Each row comes from the steps of one path. Every step used is in the known rows, and no mark comes twice. Write the path behind each row, first mark first.
Known rows
b/u/s/c/k: [  0   0   6  -4   4 -14  -8  -3   4   3  -3  -6 -14   0   0  -1  12   6
   0   6  -3 -14   3  -3   1  -3   3  -8 -13   0]
u/b: [ 1  6  3  7 -2 -2 -1  0 -3  2  2 -2  2 -2  0  1 -1 -2  0  7  0  1 -2  7
  4  3  1 -5 -1  1]
y/c/s: [ -2  -8   5  -5   1 -13  -1   0  -5   3  -4 -11  -8   4  -4  -3   4   2
   2   1   5  -1   2   1  -2   0   1  -9  -3   3]
b/q/y/c: [  1 -25  -1  -7   3   2   2   1   1   6   1 -17   1   1  -5   4   1   2
   2 -10  10   0   1   4  -8  -1   0 -30   0  -1]
c/y: [ 3 -1 -1 -3  1 -6 -1 -1  3  0  1  0  6 -2 -5  2  3 -1  1 -3 10  2  4  4
 -7  0  3 -9  4  1]
h/s/c/y/q/b: [  2  12  -6  -4   5 -15  -1  -5   2  11   0 -15 -13  -1  -7   3   6  -4
   0   1   8 -10   4   3   0  11   0 -19   0  -5]
g/q/y: [  5  -7   1  -1   2   0   1   0  10   8   4  -6  -4  -1  -4   1  -1   1
  -6 -11  12   1   6  -2  -2   2  -2 -19   9  -5]
c/y/q/k: [  5 -15  -6  -5   4  -6  -3  -2  12  12  -6 -16  -2   0  -2   1   2  -1
   0 -11   9   3   2  -2  -2   1  -4 -18   3   8]
e/h/s/c: [ -1   8  -1  -3  -8  -9  -1  -3  -7  -2  -4  -5 -10  -3   3  -1   1   0
  -1  -2   2 -11 -11   2   1   0   3  -3 -11  -4]
w/y/u/b/q/g: [ -4 -13  -2  -1   7   1   2   1  -6  12   5   1   7   4  -4   1   2  -1
   7  -8   7   3   3  10 -21  -8  -2  -6  -2  -2]
q/b/u/s: [ -3  15   4   3   6  -2   1  -2  -5   3   3   2  -7   6  -4   2   4   6
  -2   8  -2  -3   8   1   2   5   2 -13  -8  -3]
s/c/y/u/b/q: [  4 -14  -5   0   7  -6  -4  -2  -2   4   4  -5   8  -3  -8   0   4  -2
   4   3   8  -8  -4  11  -4   3   4  -4  -6  -1]
h/s/c/y/q: [  3   2  -6  -6   0 -17  -2  -3   5  10  -3 -15 -12  -5  -6   1   6  -4
   0  -4   9 -10   0   2  -4   1   1 -10   1  -2]
w/y/q/b/u: [  3  11  -5  -4  14  -8   2   0   3  13   2  -6   0   8  -4   4   3   1
   2  -1   5  -2  16  -2  -4   7  -3 -17  -7  -1]
q/g: [ -6  -5   0  -1   0   1   1   0  -1   6   2  -1  -1   2  -1   0   1  -1
   0  -8   2   0   3   2 -14  -8  -3  -4   3  -4]
b/u: [  0  -1  -2   0   4  -2   0   0   1   0   1   5   4   2  -1   0   1   3
  -2   0  -3  -3   7  -1  -2  -3   1   0 -10  -1]
w/y/q/g: [ -3  -3  -2  -8   5  -8   0   0   4  19   1 -11  -4   3  -2   2   2  -1
   4 -13  11   1   9  -2 -20  -8  -6 -12   7  -2]
q/y/c: [  0 -21   2  -6  -1   3   1   1   3   6   2 -13   2  -3  -3   3   1   0
   0  -6  10  -1   4   3 -10   2   2 -30   1   0]
e/h/s: [ -1  11   0  -1  -7  -3   3  -1  -8  -2  -4   1  -8   0   4  -1  -1   1
  -2  -5   1   1  -9   2  -2  -2   1  -1 -12   0]
e/h: [ 1  4 -1 -1 -2  0  0 -1 -4 -2 -1 -1  1  2  4 -1 -2  2 -1 -3  3  3 -6  0
 -1 -1  1 -1 -8  1]
q/y/u: [  0 -19  -3   0   7  10   1  -1   1   5   5   5   3  -1  -3   0   0  -1
   1  -8   8   1   3   1 -11   1   0  -6  -2  -1]
b/q/y/c/s: [  0 -18   2  -7   5 -12   1   0  -5   5   0 -16 -10   5  -9   1   5   4
   3 -10  15  -1   2   2  -8   0  -1 -29   2  -1]
y/q/g: [ -4  -6  -4  -2   6  -4   0   0   3  16   2 -11  -8   4  -1  -2   1  -1
  -1 -10   3   2   4  -3 -13  -8  -6  -3   3  -3]
e/h/s/c/y/u/b: [  2   1  -3   1  -4  -8  -2  -4  -8   3   1  -1   2  -6  -2  -1   3  -3
   0   2   9  -7  -9  13  -7   3   7  -4 -17   1]
e/h/s/c/y/u: [  1  -5  -5  -5  -1  -6  -1  -4  -5   1  -1   2  -1  -4  -2  -2   4  -1
   1  -6   9  -8  -8   6 -11  -1   6   2 -15   0]
h/s/c/y: [  1   3  -2  -5  -5 -13  -2  -4   1   0  -2  -4  -6  -7  -6   3   5  -3
   0  -2   8 -12   0   6  -6   1   5 -10   2  -4]
g/q/b/u/s/c: [  0  12   4   1   7 -10  -2  -2   3   8   3  -7 -12   4  -5   0   5   5
  -7   9  -1 -14   8  -2  10   7   1 -14  -5 -10]

Write each row's path
[  2  13  -2  -1  13 -12   0  -3   2  12   3  -9  -8   6 -10   2   7   4
  -1   4   9   0  11   0  -4   5   1 -21  -4   0]
c/y/q/b/u/s
[ -4  -3   1  -6   4 -17  -6  -4   5  19   2 -21 -14  -2  -9   0   8   1
   1  -4  15  -9   4   1 -18  -8  -1 -17  10  -5]
u/s/c/y/q/g
[ -1   8  -2   2   8   0   2  -1  -2   0   3   4   4   7  -2   1   1   2
  -2   4  -3  -3  10   1   2   8   0 -10 -11  -3]
q/b/u
[  1 -13   0   6   4   9   0   0  -2   8   7   4   5  -3  -4   1  -2  -3
   0  -1   9   1   2   8  -9   4   1 -12  -5   0]
q/y/u/b
[  1 -17  -3  -2   2   1   0   0   3   1  -7  -9  -2   5   1   0   0   3
   1 -10  -2   0  -5  -2   5   0  -4 -10  -1   3]
b/q/k
[  1 -10   3 -11  -1  -4   0   2   1   6  -3 -10   6  -2  -1   4   2   0
   6  -2   6  -1   6   4  -9   0   3 -19  -1   3]
w/y/c
[  2 -10  -3  -2   5   2   2   0   1   2   3  -6  -2   1  -5   4   1   2
   1 -11  11   0   1   1  -7   0  -2 -20   5  -4]
b/q/y
[  1 -16  -5  -4   5  -4  -4  -3   3   2   2   0   7  -4  -5  -1   5  -3
   2  -1   8  -9   2   4  -9   2   5   3  -4  -1]
s/c/y/u
[  3 -18   2  -2   0   0   1   1  -2   8   4 -18   4  -1  -5   5   0   0
   2  -3  10   1   0  10  -4   3   1 -36  -1  -1]
u/b/q/y/c
[  3 -11  -2  -6   5 -17  -8  -4  11  14  -6 -20 -10  -1  -7   1   7   5
  -1  -4   8 -12   6  -3  -3  -2   1 -23  -4   4]
b/u/s/c/y/q/k
[  2  10  -8  -5   8 -18   0  -4   3  10   1 -11  -9   1  -8   3   7  -1
  -2   1   5 -14  10   3  -2   8   1 -19 -10  -6]
h/s/c/y/q/b/u
[ -2   3   4  -2   1  -9  -5  -3  -1   3   0  -4  -9  -2  -4   0   5   6
  -2   7  -1 -15   3  -1   0  -3   5  -5  -7  -4]
b/u/s/c
[  4   2  -3  -6   5  -8  -1   1   5  12  -2 -10  -4   2  -2   2   1   0
   5  -5   8   1   6  -3  -6   0  -3  -9   4   2]
w/y/q
[  0   2   3  -4   1 -16  -5  -3   2   3   1  -4  -3  -4  -9   2   8   4
   0   5   9 -13   6   3  -7  -3   7 -14  -3  -3]
b/u/s/c/y
[ -6 -10  -3  -3   4   0   3   0  -3   6   2  -4  -2   5  -2   0   2   2
   1 -11   2   1   0   2 -13 -10  -4  -4   3  -6]
b/q/g
[  2   8  -2  -6  -7 -15  -2  -4  -4  -1  -3  -5  -4  -5  -2   2   4  -1
   0  -4  12  -9  -7   6  -6   0   5 -12  -7  -3]
e/h/s/c/y
[ -1  12  -1   0  12 -11  -3  -3   0  13   2 -16 -16   5  -5   0   5   5
  -2   9  -1 -14   7  -3   6   7   0 -14  -9  -5]
y/q/b/u/s/c
[  4   4  -8  -4  14 -15  -3  -3   7  10   4 -14   1   4  -8   2   6   0
  -1   3   8 -13  13   1  -1  10   0 -19  -7  -4]
s/c/y/q/b/u
[  0  -7   2  -1   5   1  -2  -2  -1   5   2   4  -2  -2  -8  -1   6   2
   3   2   8   4   0   4 -11  -3   5   0  -2   3]
c/y/u/s
[  0  -7  -1   7   3   6   0   0  -3   5   3   5   5  -1   0  -2  -1  -2
   1   6  -2   1  -3   7  -2   2   1   8 -10   3]
y/u/b
[  2 -11  -4   5   7   5   1   1  -6   4   3   2   4   3  -2  -2   0   0
   2   2  -2   2  -5   7   1   0   0   8 -10   2]
y/u/b/q
[ -3 -15   3  -1   4   2  -3  -3  -1   8   5  -4 -11  -5  -7   0   3   3
   1  -1  10 -11  -1   1 -10   1   3 -12   0  -4]
q/y/u/s/c
[  2 -13   4 -13   1  -9  -3   3   7   6  -5 -12   2   0   4   3   9   0
   7  -4   5   2   5   2  -7   0   1 -23  -6   6]
w/y/c/k
[  1 -22   1  -6  11  -4  -5  -3   2   7   1  -9 -16   0  -4  -1  12   5
   4  -6   8 -10  -4   0  -5  -1   0 -16  -5  -1]
b/q/y/u/s/c/k
[ -1 -19   0  -3   8   1  -2  -3  -3   7   4  -8 -12  -1  -8   0   4   4
   3  -5  10 -11  -3   1  -8  -1   2 -13   1  -5]
b/q/y/u/s/c
[ -4  -4  -1  -6   7 -19  -5  -4   6  19   3 -16 -10   0 -10   0   9   4
  -1  -5  12 -12  11   1 -20 -12   1 -16   1  -6]
b/u/s/c/y/q/g
[  4  -6  -7  -8  -4 -16  -4  -5   5  10 -10 -21 -12  -3   0   0   3   0
  -1 -13  11  -8  -8   0  -1   1  -1 -21  -9   4]
e/h/s/c/y/q/k
[ -1  -7  -5  -4   6 -10  -1  -2   7  17   3 -12  -1   1  -6   0   5  -2
   0 -12  13   4   8   2 -20  -8  -4 -12   7  -2]
c/y/q/g
[  2 -15   7  -6   2 -13   0   1   4  11   0 -17 -12   3  -7  -2   4   2
  -4  -9  16   0   7  -1  -4   2  -1 -28   6  -2]
g/q/y/c/s
[  2  -3  -1  -5   0 -11  -5  -2   4   0   1  -7   4  -5  -6   3   5  -2
   2   1  10 -10   2   4  -5   3   4 -10   5  -3]
s/c/y
[  1   7  -7   1  15  -5   2  -1   2  10   3  -7  -3   9  -2   0   2   2
  -3   2  -2  -2  11  -4   3   7  -3  -8 -11  -1]
y/q/b/u
[ 2  7 -2  2  9 -2  3  0  5  5  3  1  1  8 -2 -1  1  2 -8  1 -3 -2 12 -2
  7  7 -2 -8 -8 -6]
g/q/b/u
[ -2 -14   5  -6   1 -10   0   0  -3   7   0 -13  -8   2  -7   0   4   2
   1  -5  15  -2   6   2 -10   3   0 -30   3   1]
q/y/c/s
[ -2 -12   4   0   5   8   0  -2  -2   8   4   2  -9  -2  -6   0   2   4
   1  -3   9   1   1   1 -11  -2   2 -10   0   0]
q/y/u/s
[  3  11   3  -2   8 -15  -2  -3   7   8   4  -8  -6   2 -10   2   8   4
  -6   6   8 -12  12   2   3   7   4 -22  -1  -9]
g/q/b/u/s/c/y
[ 2 -8 -2  0  7  1  1  2 -5  6  2  2  8  2 -3  2  1 -1  7  0  5  2  0  8
 -6  0  1 -1 -6  2]
w/y/u/b/q
[ -1 -17   4  -4   7  -2  -7  -3   4   8   1  -6 -15  -3  -2  -1  11   3
   2  -2   8 -10  -1  -1  -8   1   2 -15  -5   0]
q/y/u/s/c/k
